What can hang from each mark:
K908: K56 K130 K321
K321: K546 K908
K546: K321 K427 K885
K427: K546
K885: K137 K546
K56: K908

Known rows, with every way that one mark hangs from another:
K546{K321 K427 K885{K137}}: [.19, .09, -.02, -.04, .29, -.39, .17, .08, -.39, .01, .19, -.22, -.08, .20, -.28, -.09]
K908{K56 K130 K321{K546}}: [.22, -.19, .05, -.40, -.11, .56, -.46, -.23, .17, .00, .09, .03, .19, -.04, .28, .45]
K427{K546{K321{K908{K56 K130}} K885{K137}}}: [-.03, .18, .09, -.28, .22, -.28, .23, -.16, -.06, -.03, -.04, -.11, .11, .33, -.10, -.03]
K546{K321{K908{K56 K130}} K427 K885{K137}}: [.06, .27, .01, -.16, .28, -.52, .06, -.07, -.23, .04, .01, -.25, -.03, .25, -.26, .08]
K546{K321 K427 K885}: [.25, .09, .02, -.16, .27, -.26, .21, .24, -.29, .19, .14, -.25, -.16, .13, -.05, .00]
K908{K56 K130 K321}: [.20, -.02, .09, -.45, -.03, .45, -.43, -.17, .33, -.18, .11, -.07, .25, -.09, .25, .41]
K427{K546{K321{K908{K56}} K885{K137}}}: [.14, .14, -.09, -.18, .25, -.23, .23, -.17, -.27, -.07, -.10, -.34, -.02, .37, -.15, -.10]
K427{K546{K321 K885}}: [.15, .01, .08, -.28, .19, -.02, .37, .16, -.11, .13, .10, -.11, -.01, .22, .11, -.11]
K885{K137 K546{K321{K908{K56}} K427}}: [.28, .08, -.20, .13, .34, -.32, .12, -.21, -.77, -.04, .15, -.38, .07, .32, -.22, .36]
K427{K546{K321}}: [.28, -.04, .06, -.14, .22, .12, .18, .13, -.35, .11, .08, -.11, .07, .21, .13, .13]
K908{K56 K130 K321{K546{K427 K885}}}: [-.02, .01, .11, -.49, -.02, .20, -.11, -.09, .19, .15, .08, -.03, .01, .06, .11, .28]
K56{K908{K130 K321}}: [.19, .00, .19, -.24, .20, .42, -.17, -.05, .13, .15, .19, .07, .24, -.13, .10, .22]
K908{K56 K130}: [.21, .00, .09, -.31, -.04, .20, -.61, -.20, .15, -.02, .01, -.04, .31, -.01, .33, .29]
K546{K321}: [.49, -.09, -.04, -.07, .16, .09, -.14, .10, -.29, .05, .15, -.18, .01, .04, .10, .19]
K885{K137 K546{K321{K908{K56 K130}} K427}}: [.11, .13, -.03, .02, .30, -.36, .12, -.19, -.56, .00, .23, -.15, .20, .27, -.16, .44]
K321{K546{K427 K885{K137}} K908{K56 K130}}: [.07, .07, .00, -.02, .12, -.30, -.23, -.32, -.17, .27, -.12, -.01, .01, .27, -.02, .03]

Rows:
[-.08, .00, .06, -.36, .02, .08, -.15, -.25, .08, -.04, .12, .01, .08, .13, -.10, .18] | K908{K56 K130 K321{K546{K427 K885{K137}}}}
[.05, .12, .15, -.06, .30, -.32, .41, -.04, -.11, .11, .07, .09, .04, .30, -.07, -.16] | K427{K546{K321{K908{K130}} K885{K137}}}
[.15, .21, .09, .06, .37, -.56, .27, .04, -.27, .18, .12, -.04, -.10, .22, -.23, -.06] | K546{K321{K908{K130}} K427 K885{K137}}
[.45, .01, .09, .02, .24, -.06, -.05, .05, -.16, .23, .08, .00, .01, .05, .16, .22] | K546{K321{K908{K130}}}
[.01, -.06, .14, -.14, .11, .03, .03, -.13, .05, .11, .23, .21, .02, .10, -.06, .04] | K908{K130 K321{K546{K427 K885{K137}}}}
[.26, .04, -.15, .10, .15, -.25, -.24, -.33, -.38, .23, -.20, -.24, -.13, .31, -.07, -.05] | K321{K546{K427 K885{K137}} K908{K56}}
[.23, -.08, .02, -.19, -.05, .08, -.36, -.29, .16, .32, -.15, .01, .03, .11, .32, .07] | K321{K546{K885} K908{K56 K130}}
[.00, .19, .13, -.40, .18, -.14, .26, .00, .04, .15, -.08, -.15, .03, .25, .12, .06] | K427{K546{K321{K908{K56 K130}} K885}}
[.35, .09, .01, -.20, .15, -.03, -.24, -.06, -.14, .08, -.02, -.21, .05, .07, .13, .35] | K546{K321{K908{K56 K130}}}
[.34, -.19, -.11, .09, .18, -.04, .05, -.15, -.47, -.17, .43, -.05, .24, .15, -.05, .22] | K885{K137 K546{K321}}
[.21, -.18, .14, -.19, .13, .56, -.18, -.11, .00, .34, .18, .19, .18, -.09, .13, .27] | K56{K908{K130 K321{K546}}}
[.21, -.10, -.04, .10, .12, -.17, -.14, -.17, -.33, .22, .05, .01, -.04, .23, -.03, -.14] | K321{K546{K427 K885{K137}}}
